Each row comes from the steps of one walk. Every step used is in the known rows, and no mark comes twice. Write the walk behind each row, first mark first.
Known rows
lovar -> nezen: [ -7   4   7  -5  -1   5   1   2  -1 -11  12  -6   2  -4  -9   2   4  -4
   4  -4   3   1   0  -6  -2  -2  12  -9   0  -4]
suged -> rogug -> lovar: [-4 -9 -4 14 -5 13  6 -5 -1 13  1  1 -1  3 -4  6  0  6  0  4  0 -6 -1 12
  0  5 -2 -3  0 -3]
lovar -> nezen -> tagi: [ -2  -3   5  -5  -1   6   8   9  -5  -3   0   0  -3   3  -7   1   5   0
   2   0   8  -1   3 -15  -2  -6   3  -2   0  -5]
fotiz -> tagi: [-10  -7   1   8   2   2   5  -3  -1   3 -12  -4   3  -3   3 -10 -11  -1
  -3   3  -2   1  -2   6   3  -3   2 -20  -1  -4]
fopot -> pezov -> rogug -> lovar -> nezen -> tagi -> fotiz: [  0   1  -5  -7  -5   6  -2  11   5  -5  15  -2  -5   4  -6   0   5   3
   1  -1   6   7   1 -22  -4  -6  -4   5   1  -2]
gebaz -> pezov: [-4  7  2  2  1  5  3  2 -1 12 -1  0 -1  1 -1  4 -4  1  3  4 -8 -6 -2 -2
 -2 -3 -9  6  6  3]
gebaz -> fopot -> pezov: [  4   0   7  -4  -2   7  -1   2   4   9   4   2   8  -2 -11  -5   2  -4
  -5  -1   1  -2  -1 -15   0   4   4  10   1 -14]
lovar -> rogug -> pezov: [  8   3 -12   3   0   6   1   2   6  10   7  -3  -7   6   0   2   6   1
   6  14  -1  -1   4  -2  -2  -5  -9  -3   4  -1]
duzu -> rogug -> lovar -> nezen -> tagi -> fotiz -> meza: [-10  -4  -8   1  -6   1   2   5   5  -3   4  -1  -1   1   3   2   1  -2
  -1  10   7   2   2  -4  -1  -5 -16  -9  -4  -9]
suged -> rogug -> pezov: [  6  -1 -10  10  -1  11   4   1   0  23   1   1  -2   3 -11   8   3  -1
   7  13  -5   4   4 -12  -3  -3   5  -7   0   3]
rogug -> pezov -> gebaz -> repe -> lurun: [-6 10  4 -5  5  6  9  1 -1 16  0 -4  0  3 -9 -7  2  8 -5 11 -5  3  0 18
  4 -4 47  5  6  6]
fopot -> tagi: [-15  -1   6   7  -3  -2  -3  -3  -1   2  -1   1  -1  -3   2  -6 -11   2
  -4   1   2   2   2 -15  -1  -2   9  -9  -1  -1]
rogug -> pezov: [  9   3 -11   5   0   6   1   1   4  17   0  -1  -2   4  -7   3   2  -3
   4   9  -3   2   4  -3  -4  -3  -5   0   1  -4]
nezen -> tagi: [  2  -6   1  -2   0   2   7   7  -4   5  -8   3  -4   6  -1  -1   2   3
  -1   3   6  -2   3 -10  -1  -5  -5   4   0  -3]
pezov -> fopot: [ 4  3  1  1  3  3  0 -2 -6 10  3  4  3 -5  1  6 -2 -3  1 -5 -4 -4  2  7
  4 -2 10  4  4  0]
fopot -> gebaz -> pezov -> rogug -> lovar -> nezen -> tagi: [ -4  -2   2  -3  -1  14  15   3  -2   3   3  -1  -4   6  -8   3   5   5
   2   8   3  -3   1 -16  -4  -7  -6   7   1  -8]
repe -> gebaz -> fopot -> pezov -> rogug -> lovar: [ -2  -2  -7   4  -3  15   7  -5   6   8   3  -1   4   3  -5  -1   3   8
   1  10  -2  -6  -2   3  -2   6  -1  16   1 -16]
repe -> gebaz -> fopot -> pezov -> rogug: [ -1   5  -3  -8   2  10   4   0   6   1   4   1   7  -2  -6  -2   6   7
   5  13  -5   2  -1 -25  -1   1  12  16   0 -10]
lovar -> rogug: [  0   0  -2  -2  -1   0   0   1   3 -10  10  -3  -7   3   9  -1   6   7
   3   8   3  -4   0   2   2  -4  -6  -3   4   4]
duzu -> rogug: [ -8   0 -12  -3  -1   3   4   0  -3  -9  -1   3   1  -1   0   0   4   0
   7   7  -5  -2  -2   0   4   1   5  -9  -1  12]
tagi -> fotiz -> meza: [ -6   0  -5   1  -4  -6  -4   3   8  -1   4  -1   0  -2   6   2  -3  -4
  -3   8   4   6   2  -4  -1  -4 -16  -7  -4  -7]
gebaz -> repe: [ 3  2  7 -2  1 -1  4 -2  0 11  1 -5  0  1 -2 -7 -7  6  1  9 -4  2 -1  9
  5  0 34  4  0  5]
pezov -> rogug: [ -7   5  -6  -4   1   2   5   0   2  -3  -2  -2   0  -1   2   5   3   7
   7  12  -4   4  -1 -15  -1  -3   4   5  -1  -1]
fopot -> tagi -> fotiz -> meza: [-13  -1  -2   4  -5  -7  -6   2   7   0   4  -1   0  -3   7  -1  -9  -3
  -5   8   6   7   3 -11  -2  -5 -12 -11  -5  -8]
rogug -> lovar -> nezen: [ -8   0   4   2  -4  11   4  -1   1  -6  12  -7   1  -1  -9   2   4  -2
   2  -4   4  -4  -1   8  -3   1   4  -6   1 -11]
repe -> gebaz: [ 8  2 -6 -3  8  7  0 -2  2 -5  7  3  3  1 -2 -8  2  7  4  6 -3  1  0  4
 -2  3 15 10  1  4]
suged -> rogug -> lovar -> nezen -> tagi: [-5 -8  4  1 -3 13 11  6 -5  4  0  0 -3  5 -9  3  5  3  2  2  8 -4  2 -9
 -2 -4  3 -4  0 -6]
tagi -> fotiz: [  5   3  -7  -3  -3  -2 -12   6   5  -5  13  -1  -4   0   2   0   1   1
  -1  -4   0   7   1  -8  -1  -2  -5  -1   0   9]
suged -> rogug -> pezov -> fopot -> gebaz -> repe -> lurun: [  6   8   5  -6   6  12  11  -1  -2  20   9  -3   0   6 -11  -2   1   6
  -6  14  -6   2  -1  10   6  -7  45   4   4   9]
duzu -> rogug -> lovar -> nezen: [-12   1  -2   0  -5  12   6  -1  -1 -11  11  -5   2  -2  -9   2   6  -2
   6  -1   1  -5  -2   8  -1   2   7 -11   0  -5]
duzu -> rogug -> pezov: [  3   4 -19   3   0   8   4   1   2  10  -1   1  -1   3  -7   2   5  -3
   9  14  -7   1   3  -3  -2  -2  -1  -7   1   5]
suged -> rogug -> pezov -> fopot -> tagi -> fotiz: [ -1   3  -6   6  -4   3 -12   4   1  10  15   3  -4  -3  -1   2  -6   1
   0  -1  -2   8   5 -21  -1  -6   9  -9   1  10]
pezov -> rogug -> lovar -> nezen -> tagi -> fotiz -> meza: [-10  -2  -6   0  -5   0   3   6   7   0   4  -3  -1   1   3   4   0   0
  -1  11   8   4   3  -9  -3  -6 -16  -5  -4 -14]
duzu -> rogug -> meza: [-12  -1 -15  -2  -1   9   4   3  -5   1   1   7   1   1  -1  -1   0   0
   5  11  -7   0  -1   7   2   3   2 -21   1   3]

Write each row's walk
[-2  1  0  5  2 13  3 -4 -5 24 -3  5  7 -8 -9  2  9  5  4  7 -8 -4  6 -6
  1  5 15  1  2 -4]	suged -> rogug -> pezov -> gebaz -> fopot
[ -9  -6  -6   5  -2  13   4   4  -6  13   3   7   0   1  -5   4  -2   3
   3  10  -5   3   0  -2   0   3   8 -22   1   1]	suged -> rogug -> meza
[ 11   3   2  -5   5   6   7 -12  -1   3  15   3   2   0  -3   3   1  -1
  -5   4  -6   3   0 -11   2  -5   3  12   0   3]	pezov -> fopot -> gebaz
[-10   2   4  -2  -5  15   6  -1   3  -4  12  -7   5  -3 -12   3   6   1
   4   2   2  -4  -1  -4  -3   2   8   0   1 -17]	gebaz -> fopot -> pezov -> rogug -> lovar -> nezen
[-10   5   5   8   3   5  -2  -4  -5  13   3   5   1  -6   1  -3 -14   3
   0   2  -6  -4   3 -10   0  -4  17   0   5   1]	repe -> gebaz -> pezov -> fopot -> tagi
[-8  6  8  0  3 -2  9 -7 -1 12  1 -2  3 -3 -6 -9 -4 11  1 11 -9  7  0  7
  4  1 45  9  2  7]	pezov -> gebaz -> repe
[-18   0  10   7  -1   3  -2  -6  -4  11  -3   5   4 -10   0  -7  -6   6
  -3   2  -2  -2   5 -16   1   2  17  -6   1  -5]	pezov -> gebaz -> fopot -> tagi
[ -7  -2  -9   7  -4   9   7  -5   4   5  -2  -3   0   4   1   4   1   8
   2   8  -1  -5  -1   9  -1   3  -8   8   1 -10]	pezov -> rogug -> lovar
[ -6   2  -8   6  -2  13  11  -8   4   9   2  -3  -1   6   0   5   0   9
   2  12  -6  -6  -3   3  -2   0 -14  14   2  -7]	fopot -> gebaz -> pezov -> rogug -> lovar
[ 11   5   8  -5   4   4   9 -10  -1  13  12  -2   2   1  -5  -5  -6   6
  -3  12  -8   4  -2   2   6  -3  37  12   0   7]	pezov -> fopot -> gebaz -> repe
[  9   0   5  -5   1  11  -1   0   4   6   8   3   9  -1 -12 -10   3   0
  -3   2  -1  -2  -1 -13  -1   6  12  15   2 -13]	repe -> gebaz -> fopot -> pezov
[-10  -3   4   5  -5  15   6  -1  -2  -2  13  -5   1  -2 -12   6   5   0
   4  -1   3  -3  -1   2  -2   1  11 -11   0  -6]	suged -> rogug -> lovar -> nezen
[10  5 -7  3  3  7  1 -1 -2 18  8  1 -2 -1  0  8  2 -2  5  5 -5 -5  5  6
  2 -5  5  2  7 -1]	lovar -> rogug -> pezov -> fopot
[  6  -1  -7  -5  -3   0  -7  11   2  -1   7   1  -7   5   1  -1   3   3
  -1  -2   4   6   3 -16  -2  -6 -10   2   0   6]	nezen -> tagi -> fotiz
[ 8  3  7 -5  3  2  9 -9  2  8 10 -4  1  4 -5 -8 -5  8 -3 15 -6  6 -3 -1
  5 -2 31 10 -2  8]	fopot -> gebaz -> repe
[ -9  10   9  -8   4   4   9   1   0  10   3  -3   3   2 -11 -10   1   8
  -8   8  -3   4  -3  13   5  -3  50   9   6   4]	fopot -> pezov -> gebaz -> repe -> lurun
[ -6  -2   5   5   1   7  -5  -3  -3   7   1   4   4  -6   1 -10  -7   6
  -2   5  -1  -5   4 -12   1   3  16  -5   0  -5]	repe -> gebaz -> fopot -> tagi
[-16   0   0   4  -4  -5  -5   0   6   5   3   1   3  -7   6  -2  -5   0
  -5   9   3   6   5 -11  -1  -2  -5  -9  -4 -10]	pezov -> gebaz -> fopot -> tagi -> fotiz -> meza
[-9  7 -6  5  3  3  8 -7  1 13  0  3  2 -4 -9 -1  6  4  4  7 -8  8  4 -6
 -4 -1 13  7  3  1]	rogug -> pezov -> gebaz
[  0  -1  -8  -5  -5   6  -3  11   1  -8  13  -1  -6   3  -4   0   6   2
   2  -2   4   4   2 -11  -2  -5  -6  -4   0   6]	duzu -> rogug -> lovar -> nezen -> tagi -> fotiz
[ -7   6  -3  -6  -1   3   6   1   7  -3   3  -1   3   0  -5   1   3   4
   3  11  -2   7  -3 -27  -2  -2   6  13  -1  -7]	fopot -> pezov -> rogug
[-10  10  -5  -3   2   6   7   1   2   5  -3  -2   0   0   2   8   0   8
   9  14 -10  -1  -2 -17  -2  -5  -3   9   3   1]	gebaz -> pezov -> rogug
[ -8   3   0   2  -4   0 -13   2   2   2  11   3  -1  -7   1  -5  -3   5
  -3  -2  -1   6   4 -19   0  -1   7  -5   1   5]	pezov -> gebaz -> fopot -> tagi -> fotiz
[ -9   1  -8   8  -4  12   9  -4   4  11  -3  -3  -1   4   1   6  -1   9
   4  10  -5  -8  -2   8  -2   1 -12  10   3  -9]	gebaz -> pezov -> rogug -> lovar
[ -2   7  -3   2  -1   2 -13   3   2   3  16   3  -3  -4   2  -3  -8   4
   0  -2  -4   4   3 -15  -1  -5   8   0   4  10]	repe -> gebaz -> pezov -> fopot -> tagi -> fotiz
[ -5   1   5   0   2   7   2  -4  -5  12  -3   4   7 -10  -4  -1   8   6
   1   1  -6  -6   4   0   3   6  12   4   3  -6]	pezov -> gebaz -> fopot
[-11   5 -10  -4   2  12   8   1  -1   9   4   5   0   4  -1   3  -2   6
   5  18 -11   3  -2 -10  -3  -2  -4  -5   3  -3]	fopot -> gebaz -> pezov -> rogug -> meza
[ -4  -6   3  -1  -3  10  10   6  -4   1  -1  -1  -3   5  -7   1   5   1
   1   0   8  -4   2  -4  -3  -4  -2   0   1 -10]	rogug -> lovar -> nezen -> tagi
[-16   6   5  -1   2   0   8  -7   2   1   5   4   6  -5 -11  -7   4   3
  -3   1  -5  11  -1 -15  -2   2  19  16   3  -3]	fopot -> pezov -> gebaz
[ -8   6  10  -2   2  -1  10  -6   2  12   4  -1   5  -2 -10 -12  -4   8
  -1  10  -8   9  -2  -1   3   2  48  15   2   3]	fopot -> pezov -> gebaz -> repe
[ -7  -2   2  -1  -2  12  13   7  -3   4  -2  -2  -3   5  -7   4   4   4
   4   6   4  -5   1 -11  -3  -6  -4   3   2  -9]	gebaz -> pezov -> rogug -> lovar -> nezen -> tagi
[ 15   5  -4  -3   6   9   8 -11   1  11  15   3   1   2  -6   4   2  -2
  -3   8  -7   4   2 -12   0  -7   0  11   0   1]	rogug -> pezov -> fopot -> gebaz
[  2   8   3   3   4   7   2   0  -7  19   2   4   2  -4   0   9  -6  -2
   3  -2 -10  -9   0   4   3  -4   5   8   8   2]	gebaz -> pezov -> fopot
[ 12  -1  -1  -3   5  13  -3  -1  -2   8   1   4   7  -4  -2  -6   6   6
   3   5  -4 -10   3   5   2   7  11   5   1  -5]	repe -> gebaz -> fopot
